Each row was made from one small tree. The marks that hang from a mark follow it in brackets, in alphabetical order. Every link used is in the known rows. Write each row's tree.
In the rows, 128 means zero.
Known rows:
J(C T): [162 142 186 135 113 139 122 114 147 149 118 120 145 114 163 143 154 120
 146 129 141 141 221 126 124 117 132 146  91 119 110 106   4 110 102 101
 152 102 127  59 143  89]
U(B Y): [136 135 171 119 123 115 145 144 126 104 134 125 143 123 134 134 129 131
  82 183 122  93 160  67 146 162 115 138 141  81 165 139 159  53  78 102
 145 141 142 143 118  74]
V(M): [130 138 133 137 119 139 100 112 128 135 129 101 114 115 122 118 140 123
 103 158 164 130 155 100 149  91 139 133 133 133 127 134  85  26 111  97
 141 155 147 110 170 118]
V(M T(F J)): [128 101 104  99 124 111  56 118 120 118 125 132 142 166 125 128 153 139
 127 117 154 143 100 166 118  97 123 101  79 104  91 150 138 169 192 154
 139 154 160 146 135 153]
J(C(V) E(U(B))): [113 150 166 132 136 125 181 144 118 119 144 128 148  93 142 154 114 122
 118 162 142  57 110  77 152 214 114 143 169 124 156 107 132  78  76 119
 124 127 128 122 119 109]
U(Y): [129 123 167 126 123 140 153 130 130 107 127 122 123 119 118 128 139 118
  94 185 122 119 171  88 150 122 127 147 135 105 149 121 118  57  94  95
 152 152 142 131 138  67]
V(T): [143 141 168 142 125 127  96 108 126 114 107 119 134 126 134 130 157 128
 110 149 133 130 138 114 146 106 132 141 125 136 124 127 126  91 115 108
 133 159 145 122 151  75]
C(J(T)): [172 150 189 143 116 145 151 116 148 134 110 131 130 123 137 117 146 110
 141 113 125 144 143 128 123 112 132 137 131 128 106 123  90 138 133 132
 143 125 114 103 130 118]
E(U(B Y)): [120 138 182 126 131 116 167 155 117 104 171 141 142 116 127 144 119 115
  75 195 110  78 130  63 159 193 105 133 156  90 153 138 153  72  78  99
 126 144 139 150 103  56]
J(E T(V)): [126 138 193 140 127 163 184 109 128 120 102 118 131 140 131 126 132 121
 153 108 140 107 130  77 144 103 136 136 123 131 134 119 142 103  94 116
 168 116 138 128 171 111]
F(C T(J(E) V)): [114 126 117 135 139 149 202 131 128 116 114 157 147 140 123 131 125 151
 138 100  82 122  92 115 115 126 132 121 117 135 124 128 191 188 132 158
 122 118 131 167 101 108]
Y(U(B)): [140 146 166 140 120 118 121 135 114 106 135 103 131 129 154 134 126 142
  86 174 134  92 160  96 151 168 114 135 130  74 137 154 131  35  77 114
 124 143 149 151 129 119]
F(M): [137 128 136 139 125 128 133 120 133 123 134 102 109 118 127 119 118 117
 113 153 139 133 159 105 150 107 142 137 146 131 139 122  81  56 112  94
 132 135 132 132 147 105]
F(C): [133 131 143 146 129 137 148 125 134 127 122 123 132 103 129 128 139 125
 103 150 126 130 157 117 146 113 141 150 143 116 127 115  67  64  92 104
 114 141 137 119 127  77]
J(C(V) E T(F)): [119 111 160 119 127 152 160 131 136 131 117 115 139 122 145 145 129 119
 162 102 152 111 148 145 118 146 135 138 112 116 128  98  81 140 111 131
 164 103 132  95 137 126]
T(F(C) J): [135  88 110 109 122 126 182 137 133 111 131 136 149 123 120 123 138 129
 134 127 141 139 118 158 125 116 145 128 113  78  97 127  65 156 150 154
 128 132 149 145 102 121]
T(F J(E) V(M)): [ 94  90 102  96 130 136 159 124 114 105 120 126 139 166 105 116 126 131
 151 118 171 107  59 111 136  94 138 106 108  93 116 140 172 142 164 160
 166 128 161 169 158 192]
V(T(J(C))): [158 130 145 116 111 103 101 111 131 122 103 137 156 131 148 140 170 135
 148 130 133 143 179 153 114 113 119 134  85 122 104 121  96 167 158 147
 139 137 147 101 122 106]
C(F(M) V): [112 113  70 128 134 117 105 144 120 118 146  92  97 107 117 121  95 116
 125 151 148 137 116 154 132 151 136 133 169 136 152 121 141 111 140 107
 120 127 109 128 122 179]
F(T(J)): [155 138 143 137 116 148 162 118 136 113 119 137 142 126 128 124 140 123
 118 125 121 139 144 113 124 112 133 129 116 138 100 123 141 134 142 127
 131 147 131 136 122  98]
C(F(M T(J)) V): [128 114  44 117 131 120 116 153 120 120 149 122 112 124 124 122  93 130
 131 106 107 156 107 175 101 159 122 110 136 151 124 131 200 210 193 140
 112 119  97 146  89 186]
V(M T): [134 141 134 135 127 122  36 106 119 137 120 114 121 140 130 122 157 135
 102 140 143 138 137 124 139  93 123 123 111 142 125 146 130  81 129 112
 125 161 147 117 164  97]
J(C(V)): [135 132 125 120 115 117 122 124 131 129 121 116 128  93 134 137 134 114
 140 149 165 123 187 133 133 136 140 156 132 137 147 101 102  87 101  97
 134 123 121  83 149 140]
Y(U): [126 134 165 141 119 142 128 120 124 110 131 103 113 127 139 124 134 127
 102 163 129 117 167 110 159 129 126 144 126  99 129 133 100  33  94 105
 131 153 146 140 149 106]
J(E T): [141 152 213 155 125 187 190 108 141 124 100 104 125 126 140 125 145 123
 117 128 137 108 145  75 148 108 134 144 126 128 116 110  71  51  87 112
 168 142 148 112 164  69]
F(C M): [130 123 109 145 136 118 141 130 135 136 141 121 111 111 125 127 118 133
 103 147 113 144 152 134 141 112 138 135 142 127 145 125  47  81 104 103
 100 124 128 129 114  88]
B(U): [146 137 159 139 105 127 111 123 128 104 122 121 127 135 124 133 145 137
 108 182 141 123 137  91 156 120 125 142 131 104 123 120  68  61  91 108
 141 164 137 139 145 111]
F(C(V) T): [131 140 103 140 138 135 120 139 131 137 139 146 127 109 127 136 116 132
 104 118  96 140 143 146 116 151 138 139 145 163 141 120 163 130 103 110
  92 130 104 122 102  95]
F(C(J(T)) M): [155 132 127 148 133 113 130 137 147 161 135 137 119 130 142 125 119 127
 139  93  81 165 149 170 106 127 118 123 132 129 121 132  50 184 133 146
 103  99 103 113  82 118]
J(E): [123 139 192 159 125 179 206 109 130 105  99  98 123 108 127 120 142 124
 100 156 146 100 125  66 167 105 144 152 162 126 132 107  99  12  82 110
 156 161 159 141 163  71]
F(C(J(E)) M T): [119 137 119 172 156 146 186 144 143 144 122 143 116 126 132 124 109 155
  96  91  35 145  90 143 115 140 120 120 166 154 144 131 102 164 117 158
  95 124 117 161  64  74]

Which tree is each row?
[118 133  75 123 139 102  12 126 114 152 134 134 122 136 120 132 136 145
 106 130 128 143 133 170 116 128 117 118 115 153 145 141 186 126 136 123
  86 141 120 116 129 123]
F(C(V(M T)))
[134 129 119 112 118 126 149 121 125 108 125 149 144 144 123 122 127 123
 155 113 122 136 126 113 117 105 142 125 105 132 117 133 195 186 149 130
 136 119 118 150 131 142]
F(T(J V))
[136 151 194 144 138 164 205 132 129 134 133 140 115 114 118 127 118 102
 145 114 118  97  77 105 138 177 115 136 184 154 118 107 153 142 123 149
 127 127 102 136 125 118]
C(J(E(U) T) V)
[123 130  96 117 122 109  62 123 127 154 136 112 116 103 131 136 129 122
 135 145 173 128 181 146 127 126 132 137 117 149 149 118 102  81 121  99
 130 126 123  78 158 159]
J(C(V(M)))
[120 127 100 129 132 120 111 129 128 127 143 135 119 143 128 128  97 128
 130 113 102 141 128 121 125 108 142 123 128 162 153 138 154 159 122  95
 119 110 110 142 130 138]
F(M T(V))
[ 99  84  90 105 130 105 126 134 121 113 147 118 123 144 116 121  97 119
 149 130 154 132 107 133 141 102 156 124 130 107 146 138 112 157 142 107
 136 104 132 148 137 179]
T(F(M) V)
[137 120  76  96 107  97  88 122 126 141 130 128 129 115 124 134 136 127
 153 137 180 134 178 154 111 123 124 127 101 126 119 122 126 131 162 137
 132 125 124  96 146 188]
T(J(C(V(M))))
[135 116  86 114 125 109 131 130 125 121 142 148 129 155 120 125 106 131
 153 105 109 149 123 127 112 107 134 110 105 146 130 141 183 211 160 130
 120 108 112 156 113 163]
F(M T(J V))
[127 134  98 151 145 129 122 139 138 143 147 134 118 121 139 133 107 144
  93 116  69 156 155 141 119 129 132 128 131 157 142 128  74 136 105 110
  88 121 115 135  86  73]
F(C M T)
[117 106 114 100 125 120  70 123 124 142 151 126 134 164 128 126 120 119
 160 101 169 139 124 144 122  95 141 108  81 107 116 148  94 162 140 112
 154  98 134 113 166 185]
J(T(F V(M)))
[134 132  54 118 132 113  86 140 125 150 149 154 133 132 117 130 121 143
 115 105 110 152 131 164  95 137 122 110 109 144 116 144 182 174 160 143
  91 130 111 134 100 142]
F(C(V(M)) T(J))
[139 113 110 105 124 120  69 134 133 154 142 132 122 146 122 117 120 107
 156  86 153 149 106 175 104 133 126 108 124 119 115 139 133 192 166 149
 132 109 105 112 133 208]
C(J(T(F)) V(M))
[126 150 221 154 134 175 203 122 137 142 136 129 141 110 155 151 142 118
 133 132 126  98 148 100 150 152 117 143 125 144 113  92   4  93  84 116
 148 122 136  87 136  51]
J(C E(U) T)
[117 128 103 109 120 129 136 119 130 134 110 123 126 120 124 134 138 140
 142 132 162 110 142 129 120 135 119 126 113 126 129 115 149  95 146 149
 149 135 140 115 150 166]
T(J(C(V(M)) E))
[101  83  64  79 114  81  99 128 121 128 137 141 150 150 126 133 129 128
 182 116 177 136 131 165 110 100 141 111  64  90 107 143  99 202 178 150
 150  96 146 113 137 218]
T(F J(C) V(M))
[132 137 137 118 120 124  67 111 127 152 138 124 129 156 130 124 132 119
 151 109 162 138 150 109 128  89 134 116  90 138 123 144 129 126 119 102
 145 104 126 100 180 162]
J(T(V(M)))
[117 120 150 122 120 145 224 112 121  93  97 127 136 140 111 118 136 124
 155 137 157  99  95  72 145  99 138 135 133 116 124 120 181 107 131 140
 162 135 150 163 157 142]
T(J(E) V)
[118 106  79 100 133  96  24 134 118 136 128 136 121 147 113 118 128 125
 139 100 137 147  70 188 108 131 121 107 131 134 128 151 196 202 175 156
 111 138 122 139 121 199]
C(J V(M T(F)))
[114 135  69 134 142 107  82 138 129 159 138 167 131 146 125 121 118 140
 130  95  77 164  89 169  98 119 130 108 119 150 132 160 162 217 139 147
  84 102 104 135  94 157]
F(C(J) T(V(M)))
[108  96  52 113 135 102  86 149 127 149 143 141 121 121 106 117 112 124
 130 109 135 145  86 190 108 136 133 115 152 108 131 143 135 179 158 156
  95 117 110 136  94 193]
T(F(C(J V(M))))
[100 120 157 117 126 131 230 125 118 113 129 154 147 122 126 143 130 120
 170 146 145  91 107  90 146 144 125 135 128 118 120 102 118 159 133 149
 150 112 142 134 131 135]
T(J(C E(U)) V)
[145 134 132 129 123 106  85 123 121 124 102 134 125 125 121 120 138 119
 144 119 124 138 102 152 120 133 125 135 157 150 134 130 220 161 148 147
 109 146 108 132 128 144]
C(J V(T))
[120 135 161 126 139 140 169 124 106 105 125 149 132 129 111 136 136 126
 129 136 132  93  62 100 145 160 107 126 155 153 120 111 224 143 154 156
 121 162 133 170 128 108]
C(V(T(J(E(U)))))
[138 142 157 161 146 145 184 134 147 153 112 129 116 131 140 123 118 142
 123  85  69 143 114 142 116 133 114 123 142 128 127 126  53 157 118 160
 114 108 116 133  91  91]
F(C(J(E T)) M)
[126 145 156 135 131 143 132 115 130 145 110 128 121 158 125 116 132 128
 159  93 129 123  92 111 122 101 123 112 127 136 124 141 155 150 133 155
 148 111 125 127 158 167]
C(J(E T(V(M))))
[132 140 100 122 130  99  13 120 118 145 118 139 112 135 116 115 137 128
 134 115 132 147  96 164 114 122 116 118 145 158 131 147 220 160 165 146
 106 145 112 126 140 175]
C(J V(M T))
[127 122  48 137 142 115 101 159 126 134 141 128 102 112 127 114  87 125
 125 103  91 166  74 187  99 165 124 115 178 163 144 136 182 216 173 141
  96 111  81 141  73 193]
C(F(M T) J V)
[114 122 126 133 125 152 211 130 132 104  98 102 149 100 141 130 148 138
 135 141 144 118 121 139 127 142 126 139 130  91 109 106  60 115 148 155
 167 131 157 112 117 129]
T(J(C(F) E))
[122 115  60 122 136  99 128 143 129 133 147 165 129 151 124 133 103 143
 147  92  78 158 130 149  97 126 131 109 107 136 127 142 160 236 163 142
  91  95 107 156  83 145]
F(C M T(J V))
[145 148 190 168 139 164 207 125 146 145  99 135 131 123 138 124 143 132
 127  97  84 129 110 129 122 127 121 136 143 119 114 120  70 136 107 162
 127 120 126 121 101  74]
F(C(J(E T)))
[125 140 103 124 129 112  15 115 112 138 129 126 115 139 118 126 139 129
 113 135 154 134 128 139 128 118 122 122 125 164 139 138 207 100 137 111
 112 157 126 116 161 142]
C(V(M T))
[105 132  43 124 135 118  30 149 125 152 151 117 120 104 143 139 116 139
 120 119 128 152 147 193  97 162 123 120 114 166 135 128 120 162 141 115
 116 107 107  77 114 177]
J(C(F(T) V(M)))
[107 142 202 137 146 148 218 152 117  99 148 133 136 125 125 143 119 126
  64 190  99  56  90  36 171 195 100 133 174  94 162 127 160  32  59 115
 143 150 153 172 110  37]
J(E(U(B Y)))
